What can hang from each mark
k_534: k_67
k_964: k_67 k_84
k_98: k_67 k_328 k_607
k_607: k_98 k_868
k_328: k_98
k_485: k_84
k_84: k_485 k_964
k_868: k_607
k_67: k_98 k_534

Every row comes from one small tree of marks. The marks that hang from a mark follow it in brackets, in the order of their numbers. Every link used is in the known rows. Which tree was each row made from?
Known rows
k_67[k_98[k_328 k_607[k_868]] k_534]: [-0.67  0.50 -2.52 -3.06 -0.63 -0.50 -0.57 -0.10  0.62  0.13 -0.54 -2.38
 -1.30  0.54  2.68  1.87  1.43 -1.90 -1.28  0.18 -0.26]
k_964[k_84[k_485]]: [ 1.18 -1.03  2.35  1.59  0.14  1.15  3.01  1.03 -0.32  0.01  0.50  0.45
  0.85 -0.35 -0.45 -1.50 -1.85  1.94  1.85  1.05 -0.04]
k_485[k_84[k_964[k_67[k_98 k_534]]]]: [-0.76 -1.43  4.90  1.20 -1.78  0.67  2.37  0.39  0.37 -1.15  3.92 -0.15
  2.31  1.15 -1.18 -2.05  0.70  3.49  2.29 -0.25  1.08]
k_328[k_98[k_67[k_534] k_607]]: [-1.11  1.25 -1.63 -1.98 -1.23 -0.05 -1.35  1.04 -0.02  0.64  0.20 -1.37
  0.61 -1.17  3.40  1.50  1.74  1.91 -2.56  0.53  0.79]
k_84[k_485 k_964[k_67[k_98[k_328] k_534]]]: [-0.82  0.36  5.44  0.37 -2.31  1.75  2.25  0.01  0.92 -1.49  2.56 -0.06
 -0.07  0.84  1.55 -1.42  1.50  1.93  1.36  0.69  0.59]
k_67[k_98 k_534]: [-0.42  0.06  1.17 -0.81 -0.21 -0.27 -0.24  0.11 -0.54 -1.26  1.28 -0.32
 -0.22  0.47 -0.20 -1.75  0.89  0.19 -0.57 -1.45  0.89]
k_98[k_67 k_328 k_607]: [-1.02  1.76 -2.03 -1.27 -1.37 -0.01 -1.09  0.12  1.05  0.29 -1.22 -1.05
  0.20 -1.81  3.94  4.26  0.75 -0.71 -1.76  1.10 -0.59]
k_328[k_98[k_67 k_607[k_868]]]: [-0.21  0.95 -3.83 -2.34 -0.77 -0.64 -1.22  0.09  1.40  1.82 -1.70 -1.87
 -1.20 -0.24  2.95  3.28  1.73 -0.04 -1.77  0.87 -0.14]
k_485[k_84]: [-0.11 -1.16  0.03  1.17 -0.76 -0.44  1.02  0.39  0.26  1.11  0.97 -0.07
  1.32 -0.06 -1.11  0.29 -1.09  1.23  1.14  0.68 -0.76]
k_964[k_67[k_98[k_607] k_534] k_84[k_485]]: [ 0.44 -1.69  4.05 -0.35 -0.85  1.68  3.10  2.16 -0.48 -1.03  1.99 -0.99
  1.84  0.90  0.59 -2.71 -0.89  2.84  1.79  0.33  2.48]
k_84[k_964[k_67]]: [-0.23 -0.34  3.70  0.87 -0.93  1.33  1.66  0.02  0.67 -1.01  1.61  0.27
  1.43  0.72  0.01 -0.57  0.85  2.00  1.66  0.59  0.90]
k_964[k_67[k_98] k_84[k_485]]: [ 1.08 -1.07  4.93  0.99 -0.56  1.49  2.94  0.79  0.47 -1.29  1.64  0.09
  0.35  1.33 -1.28 -2.73 -0.87  1.78  2.51 -0.25  2.21]
k_868[k_607[k_98[k_67 k_328]]]: [-0.91  2.41 -1.15 -1.69  0.53  0.62 -0.74 -2.28  1.58  0.93 -2.40 -1.43
 -1.07 -0.20  1.99  4.54  3.33 -3.90 -3.29  0.13 -2.45]
k_485[k_84[k_964[k_67[k_98[k_328] k_534]]]]: [-1.38 -0.22  4.22  0.70 -2.47  0.79  1.80 -0.21  0.95 -1.29  3.69 -0.78
  1.58  0.62  0.24 -0.30  1.22  2.23  1.52  0.56  0.48]
k_84[k_485 k_964[k_67[k_98 k_534]]]: [-0.25 -0.86  6.10  0.89 -1.68  1.59  2.82  0.60  0.34 -1.47  2.73  0.64
  0.63  1.32  0.11 -3.13  1.07  3.20  2.12 -0.08  1.23]
k_534[k_67[k_98[k_328]]]: [ 0.44  0.87  0.48 -1.03 -1.38 -0.19 -2.60 -0.33  0.04 -1.23  0.23 -0.67
 -1.60 -0.26  0.16  0.98  1.15 -1.18 -0.25 -0.10  1.30]
k_607[k_98[k_67 k_328] k_868]: [-1.17  2.07 -2.73 -2.44 -0.47 -0.56 -1.27 -1.83  2.68  0.65 -2.82 -1.64
 -1.14 -0.54  1.53  4.72  2.71 -2.95 -2.84 -0.30 -2.96]
k_534[k_67]: [ 0.63 -0.74  0.82 -0.21 -0.75  0.19 -1.54  0.81 -0.83 -0.52 -0.18  0.05
  0.11 -0.36 -0.72  0.10  0.15  0.94  0.35  0.38  0.96]
k_868[k_607[k_98]]: [ 0.32  0.39 -0.75 -1.21  1.87  0.67  0.20 -1.66  0.45  1.51 -1.57 -1.14
 -0.52  1.19 -0.53  1.19  2.27 -3.35 -1.52 -0.06 -1.63]
k_485[k_84[k_964[k_67[k_534]]]]: [-1.14 -1.80  4.53  1.50 -1.89  1.17  2.79  1.04  0.04 -0.55  3.35 -0.07
  3.35  0.61 -0.59 -1.19  0.22  4.44  2.05  0.93  0.14]
k_964[k_84]: [ 0.82 -0.36  1.14  0.75  0.69  0.55  1.56  0.51 -0.53 -0.89  0.68 -0.24
  1.27 -0.46 -0.59 -0.70 -1.16  0.99  0.86  0.21  0.63]
k_98[k_67 k_607[k_868]]: [-0.33  0.05 -2.63 -1.70 -0.48 -0.55 -0.14  0.44  1.08  0.92 -2.25 -1.04
 -0.14 -0.49  2.44  3.38  0.64 -0.17 -1.06  0.52 -0.85]

Write each row's tree
[ 0.60  0.57 -1.07 -1.85 -1.45 -0.21 -2.65  0.29 -0.07 -0.35 -0.07 -1.38
 -0.79 -0.65  1.54  1.89  0.76 -1.26 -0.28  0.73  1.60] | k_534[k_67[k_98[k_328 k_607]]]
[-0.97  0.68 -2.97 -2.85 -1.00 -0.36 -0.98  0.78  0.58  1.14 -1.08 -2.10
 -0.44 -0.29  3.34  2.39  2.09  1.09 -2.54  0.57 -0.18] | k_328[k_98[k_67[k_534] k_607[k_868]]]
[-0.08 -1.65  5.30  0.78 -0.75  2.12  3.54  2.10 -0.70 -1.22  1.72 -0.14
  2.12  0.72 -0.20 -2.77 -0.98  3.82  1.60  0.62  1.28] | k_964[k_67[k_534] k_84[k_485]]
[-0.43  0.16  2.14 -1.72 -1.00  1.21  1.04  1.04 -0.13 -1.90  1.95 -2.21
  1.51  0.27  1.84 -0.09  0.35  0.67 -0.04  0.18  2.53] | k_964[k_67[k_98[k_328 k_607] k_534] k_84]
[-0.32 -1.49  3.75  2.03 -1.62  0.91  2.63  0.37  0.91  0.09  2.65  0.13
  2.54  0.66 -1.04 -0.28 -0.22  3.33  2.83  1.24  0.16] | k_485[k_84[k_964[k_67]]]
[-0.52  1.15 -2.99 -2.50  0.20 -0.41 -0.93 -1.98  2.09  1.26 -2.15 -2.04
 -1.38  0.45  0.55  3.18  2.06 -3.65 -1.85  0.17 -2.69] | k_607[k_98[k_328] k_868]
[-0.34  1.47 -2.37 -1.40 -0.99 -0.27 -1.61  0.36  0.82  1.28 -0.46 -1.14
 -0.10 -1.09  2.97  2.35  1.33  0.77 -1.83  0.80  0.73] | k_328[k_98[k_67 k_607]]
[ 0.74 -0.46 -2.61 -2.02  0.13 -0.92 -0.15 -0.23  0.81  0.79 -0.93 -1.52
 -1.25  1.07  0.77  1.01  0.59 -1.75  0.18 -0.24  0.31] | k_67[k_98[k_607[k_868]]]
[ 0.27 -1.34  5.73  0.49 -0.76  1.64  3.13  1.54 -0.37 -1.95  2.32 -0.19
  1.09  1.24 -0.76 -3.61 -0.49  2.89  1.73 -0.60  2.18] | k_964[k_67[k_98 k_534] k_84[k_485]]
[-1.99  1.78 -1.92 -2.96 -0.67 -0.26 -1.08 -1.18  1.80  0.11 -2.20 -1.82
 -0.42 -0.61  1.95  3.87  3.09 -1.88 -3.53 -0.57 -3.02] | k_607[k_98[k_67[k_534] k_328] k_868]
[ 0.73  0.07 -2.47 -2.78 -1.22 -0.58 -2.29  0.02  0.53  0.23 -1.30 -2.11
 -1.88  0.23  1.50  2.87  1.08 -2.03 -0.28  0.85  0.69] | k_534[k_67[k_98[k_328 k_607[k_868]]]]
[ 0.14  0.73 -3.28 -2.52 -0.43 -0.77 -0.74 -0.84  1.41  0.70 -1.18 -2.22
 -2.03  0.61  2.25  2.78  1.02 -2.99 -0.59  0.45 -0.22] | k_67[k_98[k_328 k_607[k_868]]]
[ 0.02 -1.13  4.06  1.77 -1.59  0.43  2.12 -0.29  1.22 -0.59  3.25  0.12
  1.63  1.15 -1.70 -1.14  0.30  2.31  3.07  0.07  1.11] | k_485[k_84[k_964[k_67[k_98]]]]
[-0.89  1.24 -3.48 -2.15 -1.14 -0.42 -0.74 -0.18  1.66  0.88 -2.47 -1.70
 -0.88 -0.95  3.82  5.17  1.18 -1.42 -1.77  1.18 -1.44] | k_98[k_67 k_328 k_607[k_868]]
[-1.33  1.53  0.08 -1.13 -1.19  0.01 -1.40  0.43  0.10 -0.31  0.55 -0.62
 -0.16 -0.84  2.01  0.51  2.11  1.98 -2.50 -0.37  0.48] | k_328[k_98[k_67[k_534]]]
[ 1.16 -0.68 -0.38 -1.29 -0.85 -0.39 -2.04  0.86 -0.70 -0.39  0.17 -0.77
 -0.09 -0.14  0.16  0.19  0.22 -0.06  0.48  0.06  2.23] | k_534[k_67[k_98[k_607]]]
[-0.62 -1.22  5.69  1.20 -1.72  2.10  3.26  1.23  0.06 -0.78  2.13  0.69
  1.61  0.82  0.73 -2.29  0.58  4.15  1.96  1.12  0.24] | k_84[k_485 k_964[k_67[k_534]]]
[ 0.71 -0.42  3.63  0.15  0.01  0.91  1.55  0.26  0.23 -2.20  1.84 -0.56
  0.79  1.09 -1.43 -1.89 -0.15  0.82  1.47 -1.13  2.85] | k_964[k_67[k_98] k_84]
[-1.83  1.51 -1.22 -1.83 -1.58  0.21 -0.75  0.87  0.19 -0.30 -0.60 -1.28
  0.83 -1.89  4.33  3.35  1.14  0.44 -2.53  0.90 -0.63] | k_98[k_67[k_534] k_328 k_607]
[-1.23  0.28 -0.56 -1.27 -0.98  0.06 -0.18  1.48 -0.43 -0.28 -0.39 -0.62
  1.65 -1.41  2.82  1.72  0.63  1.70 -1.78  0.14  0.08] | k_98[k_67[k_534] k_607]
[ 0.33 -0.29  2.50 -0.23 -0.93  0.80  1.12  0.04  0.88 -0.83  1.88 -0.56
  1.16  0.92  0.93 -0.49  1.00  1.02  1.82  0.34  2.17] | k_84[k_964[k_67[k_98[k_607]]]]
[-1.66  0.97 -2.65 -2.75 -1.35 -0.22 -0.51  0.56  0.81  0.28 -1.81 -1.99
 -0.11 -1.03  4.23  4.30  1.50 -0.32 -2.49  0.92 -1.44] | k_98[k_67[k_534] k_328 k_607[k_868]]
[ 0.74 -1.38  4.48  1.31 -0.58  1.94  3.47  1.47  0.17 -0.55  1.05  0.07
  1.32  0.78 -0.59 -1.91 -1.41  2.74  2.33  0.83  1.27] | k_964[k_67 k_84[k_485]]
[ 0.69 -0.95  3.73  0.62 -1.50  1.33  2.49  0.57  1.12  0.01  1.77  0.08
  0.65  1.02  1.13 -1.30  0.22  2.01  2.77  1.08  1.51] | k_84[k_485 k_964[k_67[k_98[k_607]]]]
